What can hang from each mark:
dunum: ruvob
komot: dunum
luta: pumu zufat
zufat: dunum luta pumu
mirile: nabid
zosik: komot zufat
nabid: mirile ruvob
pumu: luta zufat
ruvob: komot nabid

Each row was made from one small tree. The marks that hang from a mark follow it in brackets, in alphabetical order. Every link used is in the known rows. Write each row's tree.
Known rows:
komot{dunum{ruvob}}: [ 0.58 -0.50 -0.39  0.03 -0.36  2.43 -0.78 -2.55 -1.80 -0.19  0.22  1.59
  0.72  1.09  1.21 -1.47  1.60 -2.30 -1.85  0.87]
pumu{luta{zufat{dunum{ruvob{komot nabid}}}}}: [-3.49  4.95 -2.65  1.35 -1.00  3.64  4.82 -5.38  0.30 -0.11  2.56  0.59
  1.50  0.00  2.06 -2.57  2.00 -1.15 -0.22  0.44]
zosik{komot zufat{dunum{ruvob} luta pumu}}: [-7.32  4.84 -0.64  3.88 -2.83  1.45  3.00 -5.12  0.51  0.97  1.27 -3.62
  1.12  0.20  4.74 -1.48  1.91 -2.85  0.74  2.54]
zosik{komot zufat{dunum}}: [-4.67  2.47 -2.08  2.27 -2.84  2.06  2.05 -6.36  0.34  0.97  3.23 -0.94
  1.86  0.07  3.24 -0.99  1.41 -3.10  0.38  2.64]
pumu{zufat{dunum{ruvob} luta}}: [-4.85  3.63 -1.91  0.04 -0.77  3.64  3.64 -4.13 -0.49 -1.97 -0.73  1.87
  1.93 -0.15  3.84 -1.70  2.43 -1.16  0.20  2.83]
luta{pumu zufat}: [ 0.38 -1.94 -1.53  3.46 -0.44  1.22  1.56 -2.84 -1.13  1.71  3.18 -1.37
  1.74 -0.64 -0.04 -0.80  0.13 -0.61  1.38 -0.02]
pumu{luta{zufat{dunum{ruvob{komot nabid{mirile}}}}}}: [-2.57  2.55 -0.49 -0.13 -0.52  4.69  3.23 -5.76 -0.03  0.06  3.58 -0.47
  1.25  0.72  2.82 -2.66  2.61 -0.42  0.68  0.05]
luta{pumu{zufat{dunum{ruvob}}}}: [-2.26  3.14 -1.49  3.14 -1.64  4.18 -0.12 -3.71 -0.54 -1.26  0.37  0.28
  1.81  1.26  1.22 -1.35  0.63 -2.63  0.70  2.64]
mirile{nabid}: [ 0.25  0.71 -1.44  1.09  0.30 -0.34  1.56 -2.18 -1.95 -0.13  4.32  3.05
  0.44  0.80 -1.65 -0.94  2.04 -0.18 -0.29  1.67]
zufat{dunum{ruvob{komot nabid{mirile}}} luta}: [-4.10  2.89 -0.65 -2.44 -0.80  3.02  4.75 -6.46 -0.63 -0.77  3.63  1.13
 -0.69  2.09  3.55 -1.98  2.98 -1.66 -0.03 -0.73]
zufat{dunum{ruvob{komot}} luta pumu}: [-5.21  6.64 -1.59  1.34 -1.55  2.20  4.47 -4.76 -0.01 -0.32  1.85 -1.61
 -0.63  1.46  3.03 -1.36  2.43 -2.01 -0.83  2.50]
pumu{zufat}: [-1.23 -0.85 -2.33  0.71 -1.08  3.34  1.10 -3.31 -1.15 -1.49  2.47  1.60
  1.85 -0.93  0.28 -0.78  0.93 -0.38  0.21  3.01]
nabid{mirile ruvob{komot{dunum}}}: [ 0.90 -1.69  1.25 -1.99 -0.25  3.85 -0.87 -5.48 -2.17  0.44  4.29  0.37
 -0.74  2.66  1.82 -1.31  1.73 -0.09 -0.70  1.24]
nabid{mirile ruvob}: [ 0.24 -1.63  1.15 -1.15  0.86  3.95 -0.49 -4.35 -2.41  0.37  3.93  0.27
 -0.95  2.11 -0.53 -1.06  2.41  0.30  0.70  0.77]
luta{pumu zufat{dunum}}: [-1.08  1.42 -2.11  3.17 -0.39  1.54  2.49 -4.26 -0.57  1.59  2.48 -0.46
  1.97  0.46  1.91 -0.97  0.64 -1.78  1.69  0.69]
mirile{nabid{ruvob{komot}}}: [-0.54  2.88 -0.97  1.11  0.08  1.37  2.40 -3.74 -2.26  0.07  5.25  2.08
 -1.08  1.83 -2.00 -1.31  1.85  0.48 -1.04  1.63]
luta{pumu zufat{dunum{ruvob{nabid{mirile}}}}}: [-0.77 -0.17  0.25  1.92  0.28  2.81  1.40 -4.25 -1.45  1.17  2.55 -0.64
  1.00  1.71  2.03 -1.90  0.99 -2.46  2.11 -2.45]
mirile{nabid{ruvob}}: [ 0.04  1.60 -0.57  1.27  1.21  0.61  1.20 -2.66 -2.79  0.25  3.93  3.13
 -0.65  1.92 -2.26 -1.26  2.12  0.55 -0.04  1.29]
ruvob{komot{dunum}}: [ 0.25 -0.23 -1.79 -0.68 -1.62  1.85  1.05 -4.67 -1.00 -0.01  3.66  1.36
  0.60  0.90  1.72 -0.91  1.05 -1.43 -1.86  1.91]
zosik{komot}: [-2.62 -0.15 -1.39  1.11 -1.98  1.84  1.74 -3.37 -0.08  0.70  4.82 -0.19
  0.49  0.39 -0.37 -0.60  0.98 -1.51 -0.24  1.40]

Write each row's tree:
[-4.58  6.97 -2.28  3.60 -3.01  3.01  1.81 -7.08  0.48 -0.39  2.97 -1.85
  0.66  0.90  2.29 -2.17  1.96 -2.34  0.22  2.87]
zosik{zufat{dunum{ruvob{komot nabid}} pumu{luta}}}
[-2.61  3.94 -1.48  1.80  0.11  3.89  2.42 -3.73  0.04  0.29  0.09 -0.04
  2.32 -0.30  2.06 -2.28  2.85 -0.56  0.23  2.21]
pumu{luta{zufat{dunum{ruvob}}}}
[-3.15  3.94 -2.74  0.58 -1.52  4.08  1.10 -5.22  0.70 -1.81  2.19  2.42
  2.75  0.21  1.86 -1.42  2.34  0.31  1.36  5.58]
pumu{luta zufat{dunum}}
[ 0.24 -0.69 -1.16 -0.38 -0.36  1.46  0.35 -3.14 -2.05 -0.39  1.38  3.29
  0.35  1.48  0.85 -1.73  1.06 -2.83 -1.33 -1.21]
komot{dunum{ruvob{nabid}}}
[-3.83  7.82 -1.37  2.45 -2.15  3.99  1.29 -4.87  0.86 -0.52  2.71 -1.83
 -0.14  1.95  0.88 -1.70  2.56 -1.47 -0.70  4.49]
zufat{dunum{ruvob{komot}} pumu{luta}}
[-4.83  5.43 -1.93  1.12 -0.42  0.65  4.36 -4.37 -0.72 -0.38  1.70  1.16
 -0.68  1.94  2.29 -1.58  2.18 -2.46  0.68  0.07]
zufat{dunum{ruvob{nabid}} luta pumu}
[-3.27  4.97 -1.99  1.69 -0.96  4.58  3.63 -4.74  0.53  0.11  1.39 -0.99
  1.86 -0.36  2.48 -2.32  2.53 -0.61 -0.73  2.55]
pumu{luta{zufat{dunum{ruvob{komot}}}}}
[-5.45  6.61 -2.31  1.00 -1.55  1.30  5.52 -5.41 -0.24 -0.56  3.08  0.06
 -1.11  1.81  2.64 -1.61  1.89 -2.50 -0.33  0.42]
zufat{dunum{ruvob{komot nabid}} luta pumu}
[-3.28  4.71 -1.60  3.43 -0.73  3.41  3.79 -3.62 -0.62  0.72  1.39 -3.17
  0.56  0.00  2.56 -1.51  1.23 -2.56 -0.99  1.47]
luta{zufat{dunum{ruvob{komot}} pumu}}
[-2.53  3.81 -2.36  0.18 -0.24  2.58  2.91 -4.59 -1.23 -0.72  1.59  3.03
 -0.12  1.92  0.59 -1.70  1.99 -3.53 -0.66 -0.59]
zufat{dunum{ruvob{nabid}}}
[-2.24 -1.15  0.14  2.38 -2.72  2.25 -0.98 -3.89 -0.78  0.91  0.96 -1.44
  2.12 -0.22  3.29 -1.66  0.76 -3.13 -1.28  1.17]
zosik{komot{dunum{ruvob}} zufat}
[-0.72 -0.84 -0.05 -1.15 -0.95  3.96  1.59 -4.53 -1.61 -0.65  4.68  0.03
 -1.02  1.44 -0.11 -1.66  1.75 -1.79 -1.04 -1.38]
dunum{ruvob{komot nabid{mirile}}}
[-2.31  3.07 -2.47  1.24 -0.11  2.66  3.13 -4.77  0.34  0.65  2.16  0.81
  2.58 -0.48  2.25 -1.68  2.58  0.31  1.26  2.97]
pumu{luta{zufat{dunum}}}
[-4.13  4.15 -1.59 -0.53 -0.15  2.26  4.04 -4.40 -0.58 -0.51  0.09  1.58
  0.41  1.04  2.88 -1.61  3.20 -1.90 -0.50  1.38]
zufat{dunum{ruvob} luta}
[ 1.12 -3.20  0.98 -1.82  0.13  2.52 -1.20 -3.53 -2.36 -0.27  2.42  2.25
  0.05  2.23  1.59 -1.80  1.64 -2.08 -0.40 -1.56]
komot{dunum{ruvob{nabid{mirile}}}}
[ 0.69  1.60 -0.45  0.28  0.07  0.60  0.87 -3.79 -2.51  0.27  4.30  3.15
 -0.37  2.52  0.05 -1.50  1.44  0.14 -1.43  1.69]
mirile{nabid{ruvob{komot{dunum}}}}
[-2.87  0.80 -0.24  3.96 -3.75  0.88 -1.95 -4.86  0.85  1.46  3.95 -2.83
  2.38  0.16  3.01 -1.23  0.86 -0.59  1.23  4.66]
zosik{komot{dunum} zufat{pumu{luta}}}
[-1.61  1.58 -2.21  0.28 -1.38  2.96  3.01 -4.20 -1.29 -0.84  3.63  1.03
 -0.77  0.74 -0.87 -1.57  1.16 -2.51 -1.95 -0.95]
dunum{ruvob{komot nabid}}
[-6.18  3.57 -0.63  4.09 -3.35  1.46  2.29 -5.78  0.77  1.36  1.57 -2.88
  1.80  0.79  4.27 -1.59  1.29 -2.94  1.36  1.30]
zosik{komot zufat{dunum{ruvob} luta{pumu}}}
[-0.45 -1.55 -1.01 -1.69 -1.13  2.73  2.15 -5.59 -1.32 -0.31  6.74  0.79
 -0.77  1.35  0.12 -1.03  1.48 -0.91 -0.05 -0.56]
ruvob{komot nabid{mirile}}
[-0.47 -0.46  0.64 -1.21 -0.23  4.65  0.61 -5.42 -1.91  0.24  5.25 -0.77
 -1.42  2.00 -0.13 -1.11  2.10  0.30 -0.30  1.15]
nabid{mirile ruvob{komot}}
[-2.50  3.30 -2.22  2.85 -1.65  3.28  1.05 -4.30 -0.75 -1.41  1.52  1.91
  1.40  1.66  0.85 -1.61  0.09 -3.17  1.25  0.51]
luta{pumu{zufat{dunum{ruvob{nabid}}}}}
[-4.35  7.10 -1.52  3.89 -3.06  3.91  0.67 -6.43  0.71 -0.12  1.84 -3.39
  1.04  0.46  2.68 -1.94  2.48 -1.91 -0.33  4.95]
zosik{zufat{dunum{ruvob{komot}} pumu{luta}}}
[-7.61  4.72 -1.40  3.50 -2.82  0.50  4.15 -5.78  0.31  0.72  2.41 -2.00
  0.72  0.64  4.38 -1.72  1.35 -3.34  1.27  0.45]
zosik{komot zufat{dunum{ruvob{nabid}} luta pumu}}
[-3.25  1.50  0.70  4.51 -3.54  2.13 -2.64 -3.75  0.59  1.07  1.84 -3.65
  2.17  0.32  2.85 -1.85  1.08 -1.50  0.22  3.90]
zosik{komot{dunum{ruvob}} zufat{pumu{luta}}}
